Known rows, with every step that occurs
ziva -> razu -> podut: [-1.48 -0.79  1.28 -2.04  0.67 -0.03 -0.73  0.37  0.38 -1.82  0.94 -2.01
  1.19  7.36  1.21 -0.32  2.22  1.17  2.25  0.54  0.80  1.16 -0.13  0.37
  0.60  2.20]
vidam -> podut -> razu: [-1.69 -1.23  0.33  0.67  0.26 -0.02 -0.12  0.63  0.65  1.50  5.49 -2.64
  0.96  3.82  1.11  1.50  0.87  1.24  3.33  0.88  1.89  0.23 -0.91 -0.96
  1.03  3.14]
razu -> podut -> vidam -> ziva -> fugen: [ 0.02  0.03  0.79 -5.47  0.86 -1.48 -0.16  0.65 -1.06  2.01  2.63 -0.08
  1.64 -1.44  0.18  1.79 -3.45  2.76  1.49 -1.18  2.48  2.02 -0.15 -0.07
  0.57  0.60]
ralomad -> razu -> ziva -> guba: [ 0.99  2.07 -0.52 -0.79  1.05 -0.05  2.46  0.08 -1.29  0.88  1.88 -0.51
 -0.28 -0.85  1.60  1.24  0.65 -0.64 -2.00 -2.78  0.44  0.64  1.25 -0.22
 -1.95 -1.22]
razu -> lelu -> guba: [ 1.88  1.94 -2.93  2.22  0.40 -1.52  2.45 -1.47 -1.00  3.36  0.17 -1.90
  0.08  0.90  2.66  1.88 -3.52 -0.31  0.41 -1.92  1.16  0.19  0.64 -0.24
 -1.91 -3.96]
vidam -> ziva -> guba -> lelu: [-0.08 -0.31 -1.17 -1.05  0.13 -0.37  2.94 -1.35 -0.53  3.35  2.10  0.31
  0.31 -1.20  0.34  3.39 -5.84 -0.89 -0.62 -3.07  0.19  0.68  0.26 -0.31
 -2.79 -4.77]
ziva -> guba: [-1.80  0.45 -2.05  0.20 -0.20  0.29  0.16 -0.72 -0.98  0.48  0.42 -0.18
  0.18 -0.12  0.06  1.52 -3.06 -0.74 -0.46 -1.63 -0.50  0.01  0.20 -0.40
 -2.81 -2.65]
vidam -> lelu: [ 0.63  2.55 -2.17  0.62 -0.20 -1.15  1.75 -0.09 -0.24  0.61  3.45 -1.89
 -0.39  3.32  2.11  2.38 -0.35 -0.01  0.40 -0.69  0.59  0.07 -0.02 -0.70
 -2.89  0.72]
razu -> ziva -> fugen: [ 2.34  0.13  1.33 -1.85  0.26 -0.21  2.21  0.68 -1.44  2.28 -0.36  1.77
  0.38 -5.73  1.28 -1.08 -2.49 -0.22 -1.64 -1.87 -0.71  1.22 -0.15  0.29
 -0.15 -3.15]
lelu -> vidam -> ziva: [ 1.37 -1.35  1.34 -1.69 -0.35 -0.54  2.28 -0.10 -0.41  3.15  0.10  1.35
  1.60 -4.80 -0.96  2.36 -3.95  1.41  1.85 -1.50  2.00  0.89 -0.39  0.68
  0.20 -0.04]
zolu -> razu -> ziva -> guba -> lelu: [ 1.02  2.26 -1.49  3.95  0.58 -0.30  2.25 -1.19 -1.38  1.31  3.65 -1.55
 -0.05  2.48  0.25  1.83 -1.35 -1.36 -0.82 -2.31  0.94  0.82  1.94  0.22
 -0.66 -3.70]
vidam -> podut -> razu -> ziva: [ 0.17 -1.06  1.18 -0.14  0.25 -0.39  1.80  0.70  0.21  3.03  4.93 -2.12
  0.91  1.30  1.32  1.41  0.24  1.11  2.49 -0.29  2.12  0.99 -0.38 -0.60
  1.85  1.87]
guba -> lelu -> razu -> podut -> vidam: [-1.19  0.53 -1.59 -1.16  0.59 -1.94 -0.40 -1.08 -0.12 -1.31  4.76 -3.07
  0.34  7.39 -0.76  1.80 -2.28  1.65  1.81 -0.66  2.15  0.99  1.24  0.12
  3.77 -0.35]
guba -> lelu -> vidam -> podut -> razu: [-1.61  1.24 -0.89  0.73  0.25 -1.41  1.80 -0.81 -0.99  1.01  4.58 -2.21
  1.51  4.38 -0.29  3.80 -5.81  1.65  3.31 -0.15  2.75  0.84 -0.25 -0.57
  1.23 -0.27]
lelu -> vidam: [-0.05  0.13  0.26 -0.43 -0.37 -0.55  0.75 -0.07 -0.91  0.59 -0.53  0.47
  1.36 -1.99 -1.17  1.47 -3.28  1.44  1.89 -0.32  1.70  0.47 -0.28  0.49
  0.67  0.65]
ziva -> guba -> lelu: [-2.24  1.95 -3.07  0.77  0.15 -0.50  1.19 -1.62 -1.50  0.18  1.60 -0.89
  0.01  2.76  0.05  2.88 -6.24 -1.00 -0.72 -2.00 -0.30  0.25  0.62 -0.67
 -2.73 -4.91]
podut -> vidam -> lelu: [-1.23  3.17 -1.88 -2.44  0.39 -1.40  0.64 -0.08 -0.67 -0.27  6.27 -2.37
  0.58  3.38  1.58  3.59 -1.28  1.61  1.24 -1.11  1.22  0.85 -0.11 -1.09
 -3.08  1.94]
zolu -> razu -> podut: [ 0.67  1.22 -0.59  2.99  0.68 -0.64 -1.12  0.02 -0.36 -0.14  2.42 -2.10
  0.29  4.83 -0.51  0.37  2.59  0.63  1.46  0.60  2.72  0.47  1.45  0.50
  2.08  1.72]
guba -> lelu: [-0.53  1.87 -1.32  0.74  0.39 -0.96  1.23 -1.15 -0.63 -0.32  1.48 -0.91
 -0.21  3.52 -0.01  1.64 -3.83 -0.33 -0.33 -0.48  0.21  0.33  0.53 -0.37
  0.01 -2.82]
podut -> razu -> lelu: [ 0.77 -0.07 -1.03  3.26  0.41 -0.03  0.67 -0.38 -0.07  0.87  5.56 -3.48
 -0.16  7.99  2.77  0.97  4.83  0.51  1.57 -0.28  1.31  0.00 -0.20 -0.23
 -0.41  1.28]
razu -> lelu: [ 1.45  1.37 -1.68  1.05  0.61 -0.94  1.06 -0.58 -1.40  1.78  1.47 -1.54
  0.39  3.27  2.11  0.71  0.30  0.25 -0.02 -0.88  0.89  0.41  0.34 -0.20
 -0.86 -0.53]
zolu -> razu -> lelu: [ 1.28  2.00 -2.00  5.09  0.96 -0.33 -0.06 -0.67 -0.96  0.75  4.46 -2.79
  0.29  6.44  1.61  0.68  3.75 -0.37  0.62 -0.17  1.60  0.01  1.14  0.05
 -0.57  0.61]
razu -> podut: [ 0.67  0.32  0.10 -1.53  0.23 -1.35 -0.33  0.27 -0.60  0.66 -1.13 -0.76
  0.43  1.37 -0.52  0.30 -1.08  1.55  1.01  0.18  2.28  1.04  0.73  0.38
  2.39  0.83]
sape -> ziva: [ 0.26  0.62  1.31 -0.18  0.25  0.39  0.39  0.08 -1.04  2.88 -0.90  0.78
  0.96 -4.10  0.33  0.19 -2.72  0.06 -1.31 -1.03 -0.75 -0.27  0.43  0.08
  2.04 -0.50]
vidam -> ziva -> razu -> lelu -> guba: [ 1.26 -1.44  0.38 -0.94  0.69 -0.11  3.13 -0.86  0.67  3.43  2.30 -1.27
  1.03  2.12  3.23  1.87 -0.63 -0.28  1.34 -2.35  0.38  0.89 -0.33  0.14
 -2.77 -2.13]
sape -> ziva -> razu: [-1.34 -0.17  2.32 -0.88  0.66  1.22  0.11  0.20 -0.35  0.98  0.50 -0.29
  1.65  1.00  1.56 -0.23 -0.27  0.05 -0.21 -0.70 -1.56  0.01 -0.11  0.16
  0.93  0.77]
podut -> razu -> ziva -> vidam -> lelu: [ 0.86  0.50  1.32 -0.13 -0.45 -0.38  1.67  0.02 -1.33  1.63  5.36 -2.42
  0.18  4.27  2.25  1.96  2.73  0.67  0.81 -1.56  1.23  1.17 -0.30 -0.43
 -0.77 -0.23]
guba -> lelu -> vidam -> podut -> razu -> ziva -> fugen: [-0.52  1.22 -0.22 -0.26  0.40 -1.47  2.77 -0.38 -1.77  2.21  4.47 -1.14
  1.74  1.24  0.51  3.12 -7.29  1.49  2.41 -1.13  2.24  1.45 -0.47 -0.47
  0.93 -2.00]
podut -> razu -> ziva -> guba -> lelu: [ 0.51  0.29 -0.53  2.09  0.04 -0.05  3.02 -0.90 -0.52  1.46  4.68 -2.22
 -0.54  3.89  1.58  2.13 -0.33 -0.48  0.09 -2.41  0.66  0.85  0.65 -0.08
 -0.57 -3.03]

Rows
[-1.42 -0.80  0.46  0.03 -0.17 -0.59  0.64  0.45 -0.42  1.81  3.83 -1.64
  2.11  1.02 -0.24  2.65 -2.65  2.45  4.47  0.38  3.18  0.68 -1.00 -0.26
  1.47  3.19]	lelu -> vidam -> podut -> razu
[-0.54  0.59 -1.14  0.98  0.81 -0.14  1.50 -1.04  0.04  0.25  1.92 -2.92
  0.93  7.05  3.73  1.00  0.24 -0.27  1.77 -1.17 -0.08  0.49 -0.15 -0.13
 -2.87 -1.58]	ziva -> razu -> lelu -> guba
[ 0.05  1.74  1.86 -3.61  1.05 -0.57  0.89  0.72 -2.44  1.57  2.71 -0.63
  1.20 -0.57  1.39  1.38  0.49  0.79 -0.59 -1.54  1.53  1.38  0.36 -0.86
 -0.25  0.75]	ralomad -> razu -> ziva -> vidam -> podut
[-0.77  2.52 -0.35 -3.18  1.69 -1.16 -0.81  0.68 -0.87 -1.30  3.69 -2.11
  0.55  3.93  0.81  1.68  2.04  2.22  0.70 -0.38  2.79  1.02  0.96 -0.47
  0.29  3.57]	ralomad -> razu -> podut -> vidam
[ 0.07 -2.66  2.23 -2.33  0.42  0.87  1.60  0.11  1.29  1.31  2.25 -0.03
  0.99  1.59  1.54  0.71  1.64 -0.09  1.06 -1.11 -0.33  0.74 -0.78  0.29
 -1.60  0.46]	vidam -> ziva -> razu
[-3.22  0.02  1.61 -4.23 -0.18 -0.58 -2.27  0.31 -2.71  1.53  1.81 -0.34
  2.47  0.33 -0.30  1.74 -3.39  1.51  1.76  0.32  1.21  1.13 -1.17 -1.38
 -0.19  0.36]	ziva -> vidam -> podut
[-0.47  1.84 -0.70  1.12  1.04 -0.97 -1.56  0.04 -0.67 -0.65  4.64 -2.67
  0.89  5.36 -0.57  1.45  1.98  1.69  2.03  0.24  3.16  1.04  1.40  0.17
  1.68  2.57]	zolu -> razu -> podut -> vidam
[-2.07  1.64 -0.75 -2.88  0.80 -1.31  0.59 -0.28  0.17 -1.04  4.03 -3.69
  1.36  8.08  2.52  2.80 -1.03  1.86  3.27 -0.86  1.76  1.62  0.00 -0.37
 -2.00  1.26]	ziva -> razu -> podut -> vidam -> lelu -> guba
[ 0.59  0.81 -0.26 -0.70  0.12 -1.41  3.12 -1.24 -0.94  2.18  1.49  0.17
  1.07 -0.30 -0.75  3.55 -6.91  0.82  1.17 -1.66  1.84  1.00  0.20  0.18
  0.22 -2.84]	guba -> lelu -> vidam -> ziva
[-0.29  0.00 -1.47  0.27  0.30 -1.70 -0.07 -1.07  0.10 -0.94  2.97 -2.64
 -0.14  7.13 -0.66  0.88 -1.73  0.81  1.35 -0.41  1.77  0.55  1.30  0.41
  4.12 -1.01]	guba -> lelu -> razu -> podut
[ 1.64  2.40 -2.96  5.97  0.82 -0.77  1.12 -1.40 -0.64  2.03  3.36 -3.03
  0.03  4.57  2.00  1.58  0.66 -0.77  0.95 -1.08  1.80 -0.19  1.41  0.00
 -1.28 -2.14]	zolu -> razu -> lelu -> guba
[ 1.06  3.21  0.71 -2.57  0.79 -0.87  1.77  0.40 -2.42  0.88  3.38 -1.12
  0.31  1.36  2.34  1.94  1.75  0.30 -1.42 -2.15  1.11  1.14  0.62 -0.76
 -2.19  0.21]	ralomad -> razu -> ziva -> vidam -> lelu
[-0.54  1.92 -1.07  0.34  0.10 -1.43  1.82 -1.24 -1.39  0.13  1.04 -0.52
  0.86  1.88 -0.98  2.84 -6.48  0.85  1.22 -0.75  1.53  0.72  0.33  0.01
  0.53 -2.25]	guba -> lelu -> vidam
[-0.20 -1.16  1.15 -0.66  0.40 -0.15  1.27  1.09 -0.28  2.96  5.25 -1.45
  1.18  0.17  1.96  0.82 -0.75  1.08  2.23 -0.25  1.47  1.00 -1.04 -0.77
  0.90  1.18]	vidam -> podut -> razu -> ziva -> fugen
[-0.11  1.03  0.43  0.56  0.90  0.25  1.61 -0.76 -0.99  3.06  0.69 -1.52
  1.73  1.56  3.37  0.99 -2.55 -0.12  0.08 -1.98 -0.83  0.15  0.28 -0.02
 -0.20 -1.74]	sape -> ziva -> razu -> lelu -> guba
[-2.51  0.15  2.76 -2.28  0.08  0.29 -1.49  0.39 -2.72  3.86  2.65 -0.62
  2.67 -1.08  0.68  1.79 -3.06  1.47  0.85 -0.59  0.51  0.52 -0.79 -1.06
  1.99  0.70]	sape -> ziva -> vidam -> podut -> razu
[-0.71  1.17 -0.01 -3.86  0.68 -1.76 -0.95  0.27 -0.98  0.05  1.77 -1.44
  1.16  1.95 -0.50  1.63 -1.89  2.82  1.73 -0.25  2.85  1.71  0.65 -0.06
  1.79  1.88]	razu -> podut -> vidam
[-0.04  2.87 -1.01 -1.35  1.20 -1.15  3.48 -0.25 -2.15  2.02  3.43 -1.17
  0.98 -0.29  1.17  3.44 -4.38  0.40 -0.13 -2.89  2.14  1.30  1.08 -0.61
 -1.20 -1.35]	ralomad -> razu -> ziva -> guba -> lelu -> vidam -> podut
[ 1.30 -1.02 -0.21  1.58  0.34 -0.17  1.61 -0.06 -0.81  2.76  5.93 -1.92
  1.14  3.70  2.77  1.83  1.37  1.39  2.44 -1.17  1.96  0.57 -1.11  0.02
 -1.21  0.55]	podut -> razu -> lelu -> vidam -> ziva -> fugen
[-0.45  0.05 -1.59  1.99  0.51 -0.99  1.45 -0.29  0.04  3.65  5.58 -3.85
  1.02  4.45  2.73  2.70 -1.40  1.03  3.55 -0.28  2.65  0.36 -0.51 -1.11
 -0.20  0.61]	vidam -> podut -> razu -> lelu -> guba
[-1.39  0.90  2.60 -2.68 -0.09  0.29 -1.41 -0.04 -3.12  2.86 -0.81  1.04
  2.09 -3.45 -0.09  0.80 -3.67  0.69 -1.22 -1.17 -0.70  0.36 -0.18 -0.44
  1.38 -1.32]	sape -> ziva -> vidam
[-2.72  0.06  0.98 -2.14  0.06 -0.60 -1.85  0.07 -2.81  2.05  5.26 -2.59
  2.38  5.45  1.50  2.36 -0.29  1.87  2.72  0.16  2.08  1.15 -1.32 -1.53
 -0.47  1.18]	ziva -> vidam -> podut -> razu -> lelu
[ 0.49  0.37 -0.43  1.87 -0.16 -0.35  3.41 -0.94 -0.97  1.79  4.30 -2.00
  0.19  2.91  0.99  2.85 -1.98  0.27  1.03 -2.62  1.48  1.09  0.48  0.17
 -0.17 -2.74]	podut -> razu -> ziva -> guba -> lelu -> vidam
[ 2.28  0.60 -1.54  0.48 -0.43 -1.34  2.56 -0.13  0.46  1.10  4.97 -2.71
 -0.61  3.31  2.03  1.34  1.84  0.05  0.64 -1.97  0.87  0.43  0.79  0.17
  0.57  0.78]	vidam -> lelu -> razu -> ziva
[-2.29  2.08 -2.87  0.58 -0.10 -0.85  1.65 -1.69 -2.07  0.57  1.25 -0.60
  0.88  1.53 -0.72  3.83 -8.29 -0.10  0.51 -2.23  0.75  0.55  0.46 -0.36
 -2.40 -4.52]	ziva -> guba -> lelu -> vidam
[-0.43  0.66  1.23 -0.19  1.00  0.61  0.75 -0.18 -1.20  2.10  1.49 -1.31
  1.90  3.01  2.98  0.25 -0.07  0.24 -0.22 -1.29 -0.97  0.30  0.10  0.04
  0.44  0.44]	sape -> ziva -> razu -> lelu
[-0.90 -2.36 -0.70 -3.14  0.14 -1.05 -1.09 -0.28  0.48  0.67  4.80 -2.29
  0.96  3.03 -0.60  1.46 -0.02  2.08  2.37 -1.85  2.41  1.10  0.88  0.52
  2.97  1.31]	lelu -> razu -> podut -> vidam -> ziva -> guba
[-3.09  1.37 -2.72  1.03  0.01 -0.79  1.60 -1.35 -1.63  1.32  4.49 -2.20
  1.30  4.01  0.03  4.65 -7.41  0.60  2.33 -1.72  1.81  0.66 -0.05 -0.86
 -1.82 -2.69]	ziva -> guba -> lelu -> vidam -> podut -> razu
[-1.06  2.55  1.20 -2.28 -0.23 -0.43 -0.31 -0.12 -3.29  3.27  1.39 -0.18
  1.84 -1.48  1.26  2.32 -3.88  0.67 -0.94 -1.59 -0.32  0.41 -0.21 -0.90
 -0.46 -0.81]	sape -> ziva -> vidam -> lelu
[-0.23 -0.72  1.15 -1.02 -0.02 -0.64  1.65  0.85 -1.22  2.97  3.77 -0.56
  2.37 -2.05  0.52  2.03 -4.00  2.33  3.62 -0.58  2.68  1.32 -1.18 -0.16
  1.23  1.44]	lelu -> vidam -> podut -> razu -> ziva -> fugen
[-0.90  0.08 -0.15 -0.01  0.95  0.30  0.37 -0.34 -0.26 -0.99  3.00 -2.60
  1.16  8.89  3.33  0.05  3.38  0.13  1.35 -0.29 -0.27  0.69 -0.43 -0.09
 -2.04  1.13]	ziva -> razu -> lelu
[-1.05  0.05 -0.54  0.31  0.35 -0.73  2.52 -0.23 -0.66  3.07  5.92 -2.75
  0.88  3.05  1.47  3.05 -3.37  0.56  2.12 -1.38  1.98  1.17  0.00 -0.98
  0.42 -0.94]	vidam -> podut -> razu -> ziva -> guba -> lelu
[ 0.15  0.72 -0.31 -1.20  0.24 -1.18  2.57 -0.86 -1.40  2.09  1.91  0.89
  1.34 -1.33 -0.19  2.95 -7.88  0.77  0.91 -1.67  1.16  1.00 -0.45  0.03
 -0.65 -3.53]	guba -> lelu -> vidam -> ziva -> fugen
[ 2.14  1.09 -1.20  3.99  0.74 -0.67  1.47 -0.71 -1.23  2.76  4.56 -1.91
  1.33  3.30  1.01  2.19  1.27  0.54  1.75 -1.16  2.85  0.53  0.86  0.50
 -0.42  0.57]	zolu -> razu -> lelu -> vidam -> ziva
[-1.41  1.48 -2.08 -1.96  0.21 -1.29 -0.20 -0.17  0.29 -1.06  8.01 -3.37
  0.43  5.39  1.35  2.80  0.98  1.76  2.04 -1.15  1.30  0.56  0.11 -0.67
 -0.96  2.96]	podut -> vidam -> lelu -> razu
[ 0.27 -2.40 -0.21 -0.40 -0.11 -0.88 -1.67  0.07  0.95 -0.74  1.81 -2.22
  0.07  4.47 -0.79 -0.99  2.66  1.42  2.05  0.06  1.93  0.31  0.94  0.94
  5.18  2.21]	lelu -> razu -> podut
